What can hang from each mark:
q_866: q_287
q_512: q_287
q_689: q_246
q_166: q_287
q_692: q_340
q_246: q_287 q_689
q_340: q_692
q_287: q_166 q_246 q_512 q_692 q_866

Known rows, with every way that one mark hangs from another:
{q_246 {q_287 q_166 {q_692 q_340}} q_689}: [ 1.54  1.03  1.55 -1.28  0.44 -0.56  1.55 -0.54  1.13  1.11  3.61 -0.30
  2.87 -1.68 -0.80 -2.06  2.57  0.80  3.20  2.02 -0.02  0.25  0.08 -1.54
 -1.55  1.30 -2.84]
{q_246 {q_287 q_166 q_692} q_689}: [ 1.88  0.89  2.06 -0.06  0.41 -0.19  1.62  0.55  0.63  0.58  2.95  1.21
  2.21 -2.19 -1.30 -1.61  1.80  0.66  3.45  1.61  0.73  0.98 -0.55 -1.67
 -1.44  2.00 -1.16]
{q_689 {q_246 {q_287 q_692 q_866}}}: [ 0.71 -0.67  2.22 -0.74  1.20 -0.57  1.41 -0.41 -0.08  0.35  2.28 -0.26
  1.81 -0.89 -2.22 -2.02  0.15  0.36  2.29  0.54  0.75  0.46  0.64 -2.36
 -0.45  1.13 -2.01]
{q_287 q_166 {q_246 q_689} q_866}: [ 0.40 -3.47  0.91 -1.05 -0.09 -0.99  1.27 -1.00 -0.24 -1.72  2.19  1.47
  2.02  1.40 -0.88  0.00 -1.15  0.78  2.43  1.52  1.25 -0.53  1.93 -0.26
  0.59  0.35 -2.35]
{q_287 q_166 q_866}: [ 1.12 -1.12  1.08  0.18  0.48  0.20  1.24  0.60 -0.10 -1.20  0.89  2.24
  1.97  1.56 -0.26  0.01 -0.68  2.30  1.80  1.10  1.11 -0.66  2.65  0.85
  1.07 -1.58 -0.63]
{q_689 q_246}: [ 1.05 -0.69  1.24 -0.44  0.53 -0.88  0.17 -1.42  0.80 -0.52  0.60 -0.27
  0.53 -0.28 -0.11 -0.11  0.56 -1.39  0.16  0.50 -0.61  0.11 -0.26 -0.74
 -0.47  1.30 -0.84]
{q_246 {q_287 q_512 q_692 q_866} q_689}: [ 0.42 -1.46  2.62 -1.24  1.54 -0.69  1.67  0.30 -0.79  0.00  2.71  0.48
  2.83  0.32 -2.36 -1.53 -1.04  1.38  2.55  0.31  1.28  0.64  2.15 -2.34
  0.69 -0.21 -3.07]
{q_340 q_692}: [ 0.36 -0.40 -0.22 -1.12  0.31 -0.28  0.44 -1.12  0.49  0.16  0.53 -0.97
  0.57 -0.14  0.85  0.22  0.90  0.33 -0.20  0.48 -0.51 -1.01 -0.37  0.78
 -0.01 -0.81 -0.88]
{q_287 q_166 q_512 q_866}: [ 0.90 -2.30  1.70 -0.39  0.96  0.09  1.67  0.96 -0.78 -2.38  0.96  2.52
  2.75  2.99 -0.43  0.03 -1.73  3.09  1.99  0.91  1.30 -0.80  4.17  1.09
  2.20 -2.92 -1.34]
{q_166 q_287}: [ 0.07 -0.99 -0.24 -0.34  0.48 -1.18 -0.98  0.12  0.47 -0.42 -1.15  1.07
  1.06  0.61 -0.29  1.16 -0.55 -0.26  0.21 -0.35  0.31 -0.56  0.31  1.24
  0.85 -1.03 -0.49]
{q_287 q_166 {q_246 q_689} q_512 q_866}: [ 0.06 -4.64  1.60 -1.67  0.30 -1.01  1.69 -0.64 -0.86 -2.88  2.15  1.86
  2.76  2.84 -1.07 -0.01 -2.16  1.69  2.56  1.26  1.47 -0.62  3.44 -0.03
  1.80 -1.09 -3.05]
{q_689 {q_246 {q_287 q_166 q_866}}}: [ 2.01 -0.37  2.15 -0.46  0.37 -0.56  2.55 -0.24  0.15 -1.20  1.96  1.36
  1.92  0.39 -0.76 -0.93  1.10  1.02  3.42  1.11 -0.09  0.15  2.31 -1.24
  0.28  1.24 -1.88]
{q_866 {q_287 q_166}}: [ 1.52  0.72  2.34  0.57  0.30  0.02  1.81  0.11 -0.79 -0.79  0.10  1.41
  2.24  0.72  0.78 -0.28  0.20  2.22  1.73  1.24  1.48  0.55  0.82  0.73
  0.63 -1.03  0.27]
{q_689 {q_246 {q_287 q_166 q_512 q_692}}}: [ 1.71 -0.81  2.97 -0.62  0.94 -0.04  2.14  0.36  0.15 -1.39  2.38  1.12
  2.54 -0.48 -1.56 -2.03  0.95  1.20  3.54  1.41  0.67  0.57  1.04 -1.15
 -0.16  0.85 -1.34]
{q_246 {q_287 q_166 q_512 q_866}}: [ 0.68 -0.90  1.53 -0.52  0.21  0.37  2.73  1.54 -1.14 -1.92  1.36  2.01
  2.16  2.16 -0.89 -0.72 -0.45  3.26  3.45  0.57  0.80 -0.06  4.21 -0.27
  1.97 -1.37 -1.75]
{q_166 {q_287 q_512 q_866}}: [-0.24 -3.37  0.92 -1.09  1.53 -1.43 -0.14  0.51 -0.55 -1.86 -0.73  1.94
  2.77  3.40 -1.02  1.18 -2.90  1.64  0.74 -0.50  1.27 -1.00  3.83  1.44
  2.98 -3.59 -2.07]
{q_287 q_246 {q_692 q_340} q_866}: [-1.98 -3.60 -0.45 -2.06  0.33 -0.35 -0.08 -1.26 -0.50  0.20  2.05 -1.62
  1.62  1.19 -1.71 -1.79 -1.79  1.38  0.96  0.72  1.49 -1.30  1.22 -0.45
  0.05 -1.90 -2.90]
{q_512 {q_287 q_166 q_692 q_866}}: [ 0.93 -0.96  3.48  0.12  1.63  0.81  1.93  0.45 -0.59 -0.41  1.24  2.35
  3.87  1.43 -0.64 -1.31 -1.92  3.82  2.03  1.75  3.81 -0.13  2.31  0.66
  0.36 -2.04 -0.08]
{q_246 {q_287 q_166 q_512 q_692} q_689}: [ 1.60 -0.33  2.72 -0.56  0.92 -0.17  2.07  0.86  0.06 -0.60  2.95  1.54
  2.91 -0.68 -1.52 -1.62  0.76  1.41  3.60  1.50  1.01  0.89  0.99 -1.26
 -0.15  0.75 -1.85]
{q_166 {q_287 q_512 q_692 q_866}}: [-0.23 -3.68  1.69 -0.89  2.28 -1.18 -0.43  0.92 -0.44 -1.13  0.12  2.05
  3.50  2.43 -2.20  0.05 -3.44  2.07  1.17 -0.10  2.42 -1.04  2.93  1.22
  2.29 -4.00 -1.96]
{q_246 {q_287 q_166 q_512 {q_692 q_340}}}: [ 0.36 -0.14  1.13 -1.29  0.48  0.45  1.79  0.81 -0.03 -0.33  2.52 -0.05
  2.65  0.34 -0.95 -2.33  1.22  2.77  3.09  1.23  0.44 -0.20  1.97 -0.42
  0.07 -1.32 -2.20]
{q_287 q_512 q_866}: [-0.30 -2.30  1.08 -0.74  1.03 -0.19  0.81  0.33 -1.07 -1.39  0.38  0.97
  1.65  2.77 -0.81 -0.01 -2.34  1.88  0.51 -0.23  0.88 -0.52  3.49  0.18
  2.13 -2.59 -1.67]

Rows:
[ 0.68 -1.68  2.11 -0.77 -0.31 -1.11  1.85 -1.49 -0.87 -1.29  1.28  0.60
  2.32  0.61  0.16 -0.35 -0.23  0.82  2.33  1.51  1.55  0.69  0.12 -0.35
  0.17  0.80 -1.38]	{q_866 {q_287 q_166 {q_246 q_689}}}
[ 0.70  0.92  1.43 -0.42  0.54 -0.55  0.86 -0.05  0.33  1.52  2.30 -0.42
  1.16 -2.38 -1.61 -1.56  1.30 -0.51  2.00  0.54  0.43  1.13 -1.33 -2.47
 -1.50  2.36 -1.42]	{q_246 {q_287 q_692} q_689}
[ 1.93  1.24  1.34 -0.18 -0.33 -0.40  1.98  0.11  0.59 -0.19  1.95  1.12
  1.34 -1.22 -0.18 -0.50  2.30  0.20  3.06  1.20 -0.39  0.86  0.33 -1.39
 -0.62  2.56 -1.34]	{q_246 {q_287 q_166} q_689}
[ 0.41 -2.86  2.78 -1.22  0.20 -1.11  2.30 -1.14 -1.39 -2.38  1.25  1.02
  3.02  2.06 -0.02 -0.36 -1.28  1.60  2.51  1.32  1.72  0.60  1.65 -0.08
  1.38 -0.47 -2.00]	{q_866 {q_287 q_166 {q_246 q_689} q_512}}
[ 0.96 -0.75  3.14 -1.02  1.60 -0.09  1.82 -0.23 -0.65 -0.77  1.71  0.36
  4.47  1.66  0.05 -1.84 -0.57  3.75  2.00  1.79  1.87 -0.07  2.03  0.86
  0.80 -3.59 -1.87]	{q_866 {q_287 q_166 q_512 {q_692 q_340}}}
[-0.22 -2.66  1.15 -0.63  1.63 -0.89 -0.90  0.87 -0.01 -0.83 -0.30  1.37
  2.55  1.10 -1.64  0.06 -2.02  1.11  0.74 -0.05  1.70 -0.58  1.09  1.39
  1.32 -2.76 -0.86]	{q_166 {q_287 q_512 q_692}}
[-0.83 -2.86  1.69 -0.80 -0.35  0.41  2.12 -0.38 -1.42 -1.94  0.45  1.38
  2.16  2.81  0.04 -0.50 -2.29  3.06  2.09  1.16  2.95 -0.45  2.94  0.69
  1.08 -1.04 -0.68]	{q_512 {q_287 q_166 q_246 q_866}}
[-1.94 -5.93  0.57 -1.84  1.17 -1.12 -0.51  0.40 -1.15 -1.89  0.19  1.24
  2.63  2.79 -2.79 -0.21 -4.24  1.80  1.58 -0.24  2.76 -1.30  2.59  1.02
  2.26 -3.60 -2.29]	{q_166 {q_287 q_246 q_512 q_692 q_866}}
[ 0.82 -1.94  2.92 -0.56  0.47 -0.75  1.49 -1.10 -0.78 -0.65  2.21  0.69
  3.20 -0.37 -0.89 -1.45 -0.66  1.26  2.77  1.92  2.77  0.77 -0.87 -0.49
 -0.52  0.45 -1.14]	{q_866 {q_287 q_166 {q_246 q_689} q_692}}
[-1.63 -4.36 -0.77 -1.40 -0.15 -1.34 -0.68 -0.33 -0.66 -1.48 -0.73  0.79
  1.20  2.31 -1.33  0.95 -2.76  0.50  1.16 -0.47  1.46 -1.25  1.86  1.03
  1.88 -1.73 -1.90]	{q_166 {q_287 q_246 q_866}}
[-0.89 -3.23  2.42 -0.73  0.49  0.77  1.85 -0.04 -1.31 -1.17  1.38  1.50
  3.07  1.76 -1.15 -1.60 -2.76  3.42  2.52  1.64  4.10 -0.37  1.98  0.39
  0.41 -1.45 -0.46]	{q_512 {q_287 q_166 q_246 q_692 q_866}}
[-1.36 -1.82  1.33 -0.65  0.11 -0.03  0.70 -0.57 -1.64  0.03  0.52 -1.02
  1.27 -0.08 -1.17 -1.65 -1.70  1.22  1.22  0.38  2.58  0.57 -1.20 -0.52
 -0.22 -0.59 -0.16]	{q_866 {q_287 q_246 q_692}}
[-1.13 -1.99  1.31 -1.67 -0.04  0.54  1.26 -1.16 -0.34 -0.42  1.62 -0.54
  2.74  0.91 -0.15 -2.04 -0.61  2.63  1.83  2.02  2.62 -0.64  0.66  0.55
 -0.65 -1.01 -1.11]	{q_512 {q_287 q_166 q_246 {q_692 q_340}}}
[-0.46 -2.69  1.81 -0.87 -0.39 -0.05  2.09 -0.08 -2.03 -2.69  0.15  0.82
  2.16  2.65  0.01 -0.63 -1.66  2.84  2.32  0.83  1.97  0.21  2.04  0.82
  1.85 -1.82 -0.75]	{q_866 {q_287 q_166 q_246 q_512}}
[-0.82 -3.41  0.06 -1.00 -0.74  0.25  1.05  0.27 -0.99 -2.84  0.67  1.14
  0.91  2.06 -0.47 -0.30 -1.21  1.72  2.03  0.73  0.98 -0.65  1.94  0.91
  1.32 -1.11 -0.80]	{q_287 q_166 q_246 q_512}
[ 0.02 -2.96  2.65 -1.31  0.19 -0.60  2.23 -1.49 -0.78 -1.63  1.57  1.57
  3.07  2.23 -0.10 -0.22 -1.91  1.86  2.24  1.67  2.73 -0.04  2.47 -0.11
  0.77  0.24 -2.02]	{q_512 {q_287 q_166 {q_246 q_689} q_866}}
[ 0.71  0.05  1.09 -1.00  0.60  0.29  1.90  0.56  0.08  0.55  2.94  0.18
  2.89  0.21 -1.35 -2.25  0.86  3.05  3.45  1.59  0.94 -0.48  2.35 -0.74
 -0.20 -1.30 -2.52]	{q_246 {q_287 q_166 {q_692 q_340} q_866}}
[-0.23 -1.37 -0.08 -1.38  1.30 -1.29 -1.38 -0.57  1.18  0.74  0.38 -0.36
  2.50  0.07 -0.90 -0.36 -0.29  0.46  0.35  0.43  0.73 -1.06  0.10  1.13
 -0.07 -2.21 -2.00]	{q_166 {q_287 {q_692 q_340}}}
[ 1.60 -1.64  2.71 -1.01  0.79 -0.46  2.88  0.14 -0.44 -2.38  1.96  1.70
  2.67  1.86 -0.96 -0.95  0.11  1.80  3.52  0.93  0.15  0.10  3.89 -0.95
  1.45 -0.13 -2.54]	{q_689 {q_246 {q_287 q_166 q_512 q_866}}}
[ 0.38 -2.30  0.41 -0.87 -0.69 -0.73  0.81 -1.04  0.20 -1.41  1.68  0.95
  1.11  0.05 -0.31 -0.07  0.18 -0.24  2.04  1.43  0.50 -0.07  0.04 -0.23
 -0.34  1.55 -1.33]	{q_287 q_166 {q_246 q_689}}
[ 1.52 -0.02  1.96 -0.76  0.10 -0.51  2.38  0.39 -0.07 -1.31  1.98  1.46
  2.09  0.26 -0.33 -0.49  1.25  0.98  3.16  0.96 -0.26  0.73  1.93 -1.10
  0.59  1.24 -1.99]	{q_246 {q_287 q_166 q_512} q_689}
[-0.52 -1.82  1.30 -1.32  0.02 -0.10  1.27 -1.10 -0.80 -0.33  1.75 -0.87
  2.94  0.60 -0.37 -2.12 -0.38  2.62  2.34  1.86  2.13 -0.34  0.19  0.35
 -0.30 -1.70 -1.62]	{q_866 {q_287 q_166 q_246 {q_692 q_340}}}
[-0.58 -1.47  0.76 -1.56  1.38 -0.11  0.00 -0.39  0.09  0.13  1.62 -1.11
  2.10  0.92 -0.81 -1.61 -0.71  1.43  0.17  0.62  0.62 -0.68  1.28  0.16
  0.22 -2.53 -2.18]	{q_287 q_512 {q_692 q_340}}
[ 0.62 -0.90  2.95 -1.03  1.67  0.36  1.87 -0.59 -0.09  0.04  1.97  0.86
  4.47  1.86 -0.09 -1.69 -1.20  4.00  1.72  2.15  2.99 -0.80  2.93  0.70
  0.18 -2.80 -1.71]	{q_512 {q_287 q_166 {q_692 q_340} q_866}}
[-0.78 -4.56  0.11 -1.86  0.39 -2.41 -0.49 -1.42  0.00 -1.26  0.34  0.84
  2.07  1.79 -1.55  1.12 -2.25 -0.56  1.24  0.00  1.23 -0.81  1.48  0.24
  1.46 -0.41 -3.15]	{q_166 {q_287 {q_246 q_689} q_866}}
[ 0.34 -1.08  1.85 -1.44  0.78 -1.06  2.05 -0.12 -0.84 -0.61  1.83  0.46
  2.05  1.38 -1.24 -0.38 -0.65  0.83  2.06 -0.12  0.14  0.55  3.00 -2.04
  1.44  0.22 -3.34]	{q_246 {q_287 q_512 q_866} q_689}
[ 2.01  0.38  2.32 -0.12  0.50  0.07  1.70  0.08  0.78 -0.20  2.49  0.80
  1.79 -1.94 -1.37 -2.04  2.02  0.39  3.45  1.66  0.38  0.65 -0.52 -1.45
 -1.41  2.11 -0.68]	{q_689 {q_246 {q_287 q_166 q_692}}}
[ 0.93 -2.64  2.51 -0.16  1.79  0.37  1.35  1.34 -0.65 -1.63  1.85  2.56
  3.51  1.94 -1.54 -1.11 -2.22  3.53  2.41  1.32  2.53 -0.75  3.24  0.88
  1.45 -3.27 -1.16]	{q_287 q_166 q_512 q_692 q_866}
[ 1.57  0.37  3.02  0.69  1.10  0.37  1.50  0.48 -0.68 -0.14  1.03  1.46
  3.08 -0.22 -0.37 -1.44 -0.31  2.73  2.17  1.68  2.57  0.69 -0.06  0.48
 -0.14 -1.47  0.50]	{q_866 {q_287 q_166 q_692}}
[ 0.90 -0.55  2.70  0.00  0.81  0.47  2.26  0.17 -0.78 -1.11  0.35  2.40
  3.00  2.42  0.45 -0.16 -1.50  3.35  1.62  1.31  2.55 -0.20  3.19  0.83
  1.11 -1.61 -0.31]	{q_512 {q_287 q_166 q_866}}
[ 1.98 -0.70  2.92 -0.28  1.07 -0.21  2.10  0.17  0.21 -0.46  2.82  1.45
  2.79 -0.65 -1.98 -2.02  0.64  1.45  3.85  1.65  1.09  0.21  1.39 -1.51
 -0.43  0.83 -1.70]	{q_689 {q_246 {q_287 q_166 q_692 q_866}}}
[-0.81 -3.48  0.35 -1.50 -0.05 -1.26  0.51 -1.66 -0.56 -0.82  1.55 -0.11
  0.99  1.14 -1.25  0.02 -1.69 -0.38  0.97  0.34  0.92 -0.26  1.15 -1.16
  0.49  0.55 -2.63]	{q_287 {q_246 q_689} q_866}
[ 0.76 -0.28  1.95 -0.68  1.10 -0.70  1.34 -0.05 -0.13  1.17  2.72  0.23
  2.14 -1.12 -2.16 -1.62 -0.12  0.49  2.41  0.58  1.14  0.81  0.59 -2.51
 -0.48  1.14 -2.44]	{q_246 {q_287 q_692 q_866} q_689}
[-0.18 -0.12  0.97 -0.29  0.67  0.40  1.23  1.04 -0.75  0.86  1.60  0.06
  1.19 -0.62 -2.03 -1.77 -0.46  1.70  2.21  0.08  1.29  0.29  1.02 -1.66
 -0.05 -0.24 -1.17]	{q_246 {q_287 q_692 q_866}}
[ 1.92  0.74  1.54 -0.28 -0.23 -0.31  2.06 -0.28  0.66 -0.90  1.54  0.74
  1.00 -0.94 -0.27 -0.87  2.41 -0.08  3.08  1.13 -0.76  0.60  0.37 -1.18
 -0.59  2.54 -0.89]	{q_689 {q_246 {q_287 q_166}}}
[-1.18 -3.61  0.50 -1.83 -0.13 -1.18  0.40 -1.35 -0.62 -1.55  1.11 -0.40
  0.78  1.24 -0.84 -0.11 -1.51 -0.66  0.72  0.14  0.38  0.07  0.95 -0.74
  0.82  0.53 -2.32]	{q_287 {q_246 q_689} q_512}
[-0.47 -3.01  2.53 -0.73  0.54  0.27  1.73  0.39 -1.94 -2.04  1.06  0.93
  2.99  1.61 -1.09 -1.71 -2.13  3.25  2.69  1.29  3.10  0.30  1.09  0.63
  1.06 -2.27 -0.55]	{q_866 {q_287 q_166 q_246 q_512 q_692}}
[ 0.59 -2.54  1.94 -1.41  1.81  0.03  1.27  0.28 -0.05 -1.10  2.54  1.14
  4.20  2.43 -1.10 -1.51 -1.39  3.70  2.09  1.66  1.78 -1.33  3.82  0.90
  1.23 -4.09 -2.83]	{q_287 q_166 q_512 {q_692 q_340} q_866}
[ 1.26 -0.84  3.63  0.16  1.58  0.31  1.90  0.88 -1.18 -1.24  1.01  1.81
  3.79  1.14 -0.51 -1.44 -1.38  3.52  2.32  1.43  2.83  0.53  1.44  0.79
  1.03 -2.82 -0.14]	{q_866 {q_287 q_166 q_512 q_692}}
[-1.04 -2.20  2.35 -1.36  0.49 -0.52  0.66 -1.83 -0.55  0.27  1.51 -0.54
  1.86 -0.41 -0.93 -1.37 -1.66  0.12  0.74  0.93  2.81  0.72 -1.06 -1.19
 -1.05  1.41 -1.08]	{q_512 {q_287 {q_246 q_689} q_692}}
[-1.04 -3.74  0.23 -1.94  0.03  0.19  0.70 -0.30 -0.39 -1.60  2.28 -0.28
  2.40  1.54 -1.09 -1.85 -0.98  2.36  2.16  1.60  1.31 -1.29  1.64  0.81
  0.32 -2.29 -2.19]	{q_287 q_166 q_246 q_512 {q_692 q_340}}
[ 0.50 -1.95  2.92 -1.25  1.60 -0.51  1.83 -0.15 -0.57 -0.68  2.27  0.11
  2.49  0.64 -2.39 -2.01 -0.96  1.13  2.47  0.32  0.96  0.42  2.20 -2.07
  0.59 -0.20 -2.77]	{q_689 {q_246 {q_287 q_512 q_692 q_866}}}
[-0.53 -3.29  0.02 -0.62 -0.68  0.10  1.12  0.12 -0.92 -2.06  1.05  1.40
  1.21  2.00 -0.78 -0.19 -1.52  1.99  2.33  1.01  1.48 -1.01  2.31  0.55
  1.10 -1.04 -1.06]	{q_287 q_166 q_246 q_866}
[-0.85 -4.54  0.61 -1.22 -0.11  0.03  1.52  0.43 -1.43 -3.12  1.06  1.70
  1.91  3.39 -0.99 -0.28 -2.59  2.81  2.46  0.73  1.70 -1.04  3.85  0.92
  2.30 -2.35 -1.72]	{q_287 q_166 q_246 q_512 q_866}
[ 0.63  0.17  0.95 -0.27 -0.38  0.61  2.19  1.53 -0.68 -1.57  0.99  1.32
  1.13  0.88 -0.30 -0.78  0.79  2.08  3.02  0.46  0.01  0.38  2.31 -0.18
  1.10 -0.13 -0.77]	{q_246 {q_287 q_166 q_512}}
[-1.05 -3.37  2.85 -1.52  1.10 -0.65  1.18 -1.68 -0.97  0.02  1.93 -0.02
  2.90  0.90 -1.61 -1.35 -2.96  1.18  1.20  0.97  3.47  0.21  0.81 -1.30
 -0.09  0.11 -2.08]	{q_512 {q_287 {q_246 q_689} q_692 q_866}}
[-1.97 -5.57 -0.16 -1.92  0.40 -1.40 -0.25 -0.05 -1.24 -2.64 -0.70  1.11
  1.86  3.75 -1.64  0.80 -3.78  1.37  1.22 -0.77  1.63 -1.38  3.54  1.32
  3.09 -3.01 -2.57]	{q_166 {q_287 q_246 q_512 q_866}}
[-1.13 -5.06  1.69 -1.89  1.25 -1.06  0.53 -0.82 -1.04 -1.16  2.52  0.19
  2.55  1.68 -2.44 -1.17 -3.14  0.84  1.50  0.56  2.33 -0.30  1.83 -1.12
  0.92 -1.13 -3.13]	{q_287 {q_246 q_689} q_512 q_692 q_866}
[-0.46 -2.62  0.57 -1.87  1.71 -1.28 -0.98 -0.17  0.58 -0.34  0.37 -0.03
  3.14  1.52 -1.19 -0.43 -1.26  1.23  0.48  0.24  0.99 -1.28  1.57  1.35
  1.14 -3.61 -2.57]	{q_166 {q_287 q_512 {q_692 q_340}}}
[-0.78 -3.55  0.16 -1.59  0.23 -0.04  0.74 -0.65 -0.17 -0.74  2.64 -0.06
  2.53  1.44 -1.49 -1.75 -1.20  2.57  2.45  1.87  1.90 -1.55  1.96  0.44
  0.07 -2.27 -2.58]	{q_287 q_166 q_246 {q_692 q_340} q_866}
